Known rows, with every step that occurs
nesi-tuvam-gidaf-pufun-sofoni: [ 12  -4   2   1 -20  17  93 -50  11 -24   7   1  30  11  49  60  -4  52
  -2  19  61 -36  -2 -54]
tadit-tuvam-gorab-sofoni-pufun: [ -6   4 -16  18   9 -14 -22  10  -7  65  22   7  11  16 -11  22 -35  20
  -8 -18 -57 -23 -32  25]
nesi-tuvam-sofoni: [ -2  -6  33  -5  37   2  40   0  -8  -9   6 -19  -2   5 -24 -21 -16  32
 -11  12  14   5   5 -42]
gorab-sofoni-pufun: [-26  14 -25  20 -19 -10 -46  -3  -7  20  26   4   1 -11 -27  28  -7  -2
 -39   9  -8  -3 -17   8]
sofoni-gorab: [ -2   1   2   9 -16 -11 -19 -12 -17 -33  10  -1  13   7 -21  35  19   9
 -12  -9  17  13  -7   7]
nesi-gorab-sofoni-pufun-tuvam: [-17  10 -10   7   1  24 -23 -19  11  19  50   0  -5   2  -6   5  13 -22
 -43  23 -33  24 -14   0]
gidaf-pufun: [ 12   1  -7   7 -30   8  36 -12  -4  -4  -7  -9   9   0  22  30  21  19
 -15  -1  13 -11  -3   3]
nesi-gorab: [-10  -9  31 -17  26  12  17  -8  20  10   1  -3  -1   5   7 -15  13 -27
   3   5 -28  12   4  -9]
gorab-sofoni-pufun-nesi: [-23   7 -43  18 -36  10 -21   1 -22  32  24  -9  18 -30 -29  28 -10  22
 -49  28 -10  -2 -38  13]
gilug-tuvam: [ 10   8  -7  -1  10   8  -5  11  -3   5   2  32  -2 -20   7  26  15  -7
 -19 -16  29   5  15   1]
tuvam-gidaf: [ 11   3  -8   0 -17  11  13  -9   2 -18   3   6  -4  12  16  26  -7 -15
  -1   6  27  -9   4 -23]
tadit-tuvam: [  0  -6  -2   6  15 -17  -2   2  -5  28 -16  -8   0   4   3   1 -23  26
  34 -19 -25  -8  -2  14]
tuvam-gorab-sofoni-pufun: [ -9  13 -12  10  -5   2 -19   5   0  38  35  14   8   9  -9  21 -11  -6
 -41   5 -29 -14 -31   5]
gidaf-gorab-sofoni-pufun: [-37  26 -10   4  -9  10 -32  -8   7  38  30  33  10  -5 -56  35  14 -15
 -40  12 -27 -12 -26   4]
tadit-tuvam-gidaf-gorab: [  2   7   5  -3  11  14  24 -14   9  33  -6  27   6  21 -15  28  -7  -5
  33 -10 -18 -28  -7  -7]
gilug-pufun-nesi-gorab-sofoni: [-36 -26  -8 -27  10  26   3   0   0  40  15 -12  15 -38   4  26  22 -18
 -31   3 -49  11 -33   9]
pufun-nesi-tuvam-gorab-sofoni: [ -6 -14   7 -27  16  27  54 -13 -31  39  22   6  23   4 -26  29 -18  16
 -14  31 -32   1 -48 -13]
gorab-sofoni: [-22  -6 -11 -11 -14  -8 -21  -8 -13   3  14   8  -8   8 -31  35  -3 -21
 -27   1 -15   4  -8  11]
tadit-tuvam-gidaf-gorab-sofoni-pufun: [-22  21 -19  14  -9   3 -22 -16   1  50  21  33   5   8 -38  58 -18  -6
  -9  -3 -29 -33 -23  -1]
sofoni-pufun: [ -2  23 -13  27  -8  -3 -22   7   7  17  14  -3  11 -18   3  -6  -9  22
 -15   4   9  -9 -10  -4]
gilug-pufun-nesi: [ -5 -10 -23   4  -3  18  10  15  -6  29   0 -16  25 -51  26   6  11  31
  -8   0  -3  -8 -31   6]
gorab-sofoni-pufun-tuvam-gidaf: [  2  23 -49  23 -41  22 -26 -18  -2  -6  53   7  -7   7   0  43 -10 -11
 -48  24  25   0 -10 -13]
gidaf-gorab-sofoni: [-31   5   7 -23   1  13 -10 -14   0  24  17  40   1  11 -62  43  21 -40
 -27   8 -37  -6 -19   8]
gidaf-gorab-sofoni-pufun-tuvam: [-20  31 -23  12 -11  33 -27 -16   7  36  48  33   3  -4 -48  28  20 -14
 -48  25 -22   0 -29   3]
gorab-sofoni-pufun-tuvam: [-10  20 -40  24 -22  13 -40  -9  -6  11  46   1  -4  -2 -16  21   1  -1
 -49  22  -6  10 -17   4]

Rows
[ -7 -15  -3 -11  17 -13   2   3 -15  48   6  10  -2  35 -12  30 -28  -3
   4 -23 -65 -13 -22  26]
tadit-tuvam-gorab-sofoni
[ 30  21 -16  25   4  32  11   6  17  26  41   5  14   6  27 -20  -3  18
 -25  15 -12  -8 -26  -4]
sofoni-pufun-tuvam-gorab
[-33  19 -24  10 -24  32  -9  -8  -8  56  28  25  27 -28 -62  33  12   6
 -50  34 -29 -14 -48   6]
gidaf-gorab-sofoni-pufun-nesi
[ 15  28 -29  39  -9  18 -18  -3   8   9  35  -7   6 -12  13 -14   0  25
 -22  16  12   6  -8  -6]
sofoni-pufun-tuvam
[ -8   4  -1  13   3  30  20   0  11  41  15 -19  27 -34   8 -22   5  20
 -21  27 -21   5 -26  -8]
sofoni-pufun-nesi-gorab
[-16  -8  -4  14 -16 -11   1 -30   7 -38  12   4  29   9  -1  36  13  38
 -27  -8  24  -5  -8   4]
pufun-sofoni-gorab
[  9  -4 -14 -13  -2  27  10  -9  -5  11  41  16  -7  35  -6  24   2 -27
 -34  10 -35   7 -23  11]
pufun-tuvam-gorab-sofoni
[  9 -10 -15  24 -68   5  49 -52   2 -58  10   0  33  23  35  94  28  40
 -40  -2  66 -26  -7 -16]
tuvam-gidaf-pufun-sofoni-gorab
[ 21 -15   0  -8 -41  50  96 -30   3   5  -2 -19  21   1  43  36  22   3
 -23  28  11  -4 -16 -27]
tuvam-gidaf-pufun-nesi-gorab
[ 12  17 -18  21 -10  28  39 -15 -13  17  23 -11  29 -34   9  17 -27  52
  -4  43  43 -10 -33 -53]
sofoni-pufun-nesi-tuvam-gidaf
[ -5 -19 -13 -21 -54  44  73 -35 -11   5  12 -13  12   7  12  72  26 -19
 -47  30  -6  -2 -23  -8]
tuvam-gidaf-pufun-nesi-gorab-sofoni
[ 29  -2  -8  27 -41  19  44 -21 -21 -53  26 -32   8  26  -6  35  43  40
 -72   4  37  19  -3   0]
gidaf-pufun-tuvam-sofoni-gorab
[ 17  -1  -6  -5   0  32  61 -23 -20   3  10  -6  19 -13   5  23 -20  30
  12  40  34  -5 -23 -49]
pufun-nesi-tuvam-gidaf
[ 11  -7 -18  13 -52  17  71 -39  20 -29   0   2  20  15  54  57   7  32
 -27   7  53 -38   5 -23]
tuvam-gidaf-pufun-sofoni
[ -6   5 -30  13 -21  24   8   8 -15  51  33   2  25 -10 -14  22 -14  17
 -54  24 -33 -16 -52  13]
tuvam-gorab-sofoni-pufun-nesi
[ -8  -8   2 -19   0   4   4  -2  -6  23  22  19  -2  31 -13  29  -7 -25
 -28  -3 -39  -7 -21  11]
tuvam-gorab-sofoni
[ 13 -13   8   4  -7  30 106 -11 -27   4  -2 -43  25 -12  -6  11   2  75
 -39  34  25  -3 -20 -34]
gidaf-pufun-nesi-tuvam-sofoni
[-23   9  19 -33  14  24  26 -36  -6  10  25  42   5  17 -53  67   2 -33
  -6  25   1 -11 -19 -40]
nesi-tuvam-gidaf-gorab-sofoni
[-23  11 -19  10  -2  13   3 -14 -31  37  33  -8  25 -37 -36  29 -22  42
 -28  43   0   4 -44 -19]
gorab-sofoni-pufun-nesi-tuvam
[ 15 -14 -20  33 -52 -12  49 -49  -4 -28  -3  -8  35  27  38  94   5  64
  -7 -23  41 -34  -8   2]
tadit-tuvam-gidaf-pufun-sofoni-gorab
[ -4  15 -17 -16 -21  45   7 -33   5   1  41  41 -10  30 -35  58  19 -51
 -34  26  -4  -1 -14 -12]
pufun-tuvam-gidaf-gorab-sofoni
[  9 -13 -20 -21 -44  51  70 -26 -15  11  14  18  10 -11  20 101  41 -27
 -66  15  25   5  -6 -10]
gilug-tuvam-gidaf-pufun-nesi-gorab-sofoni
[ 14  15   2  14  23  31  53   3  -8  50  25  -7  44 -25   5 -10 -26  62
  -4  36  -9 -14 -49 -30]
sofoni-pufun-nesi-tuvam-gorab
[ -7 -14   8   9  25   9  31   4 -28 -16  17 -35  37 -41 -21  22  13  72
 -36   4  26  12 -36 -27]
gilug-pufun-nesi-tuvam-sofoni-gorab
[ -3 -11  -5  24 -49  -4  39 -41  -2 -41   4  -4  37  12  21  71  34  52
 -40  -8  39 -14  -9   8]
gidaf-pufun-sofoni-gorab
[-20  12 -34  15 -23  26   3 -12 -12  67  18  20  23  -8 -43  58 -18  17
 -18  17 -27 -31 -46   4]
tadit-tuvam-gidaf-gorab-sofoni-pufun-nesi
[  2  31   0   8   5  50  51 -23   0  37  25  20  39 -30 -23  25  -5  36
  -3  51  24 -21 -43 -53]
sofoni-pufun-nesi-tuvam-gidaf-gorab
[-31 -15  20 -25  11   5  -5 -17   5  13  15   4  -9  16 -21  17  12 -46
 -22   6 -46  16  -4   3]
nesi-gorab-sofoni
[ -4 -17  12 -14  10  33  43  -6   4  28  -2 -16  15 -15   3 -16  10  -2
  -8  23 -28  13 -16  -3]
pufun-nesi-gorab
[ 13  42 -20  24 -15  51   8 -17  25  14  41  30  10   3  -4  16  14  -7
 -25  27  19 -14 -14 -29]
sofoni-pufun-tuvam-gidaf-gorab
[-32   5   4   0   4   3 -26 -10  11  29  30   2   1  -5 -18  12   5 -26
 -36  10 -37   9 -11  -2]
nesi-gorab-sofoni-pufun
[-19   3   3 -31  -2  46  52 -38 -20  25  26  33  21  -1 -56  64  -1  -8
 -14  47  -2  -8 -41 -38]
pufun-nesi-tuvam-gidaf-gorab-sofoni
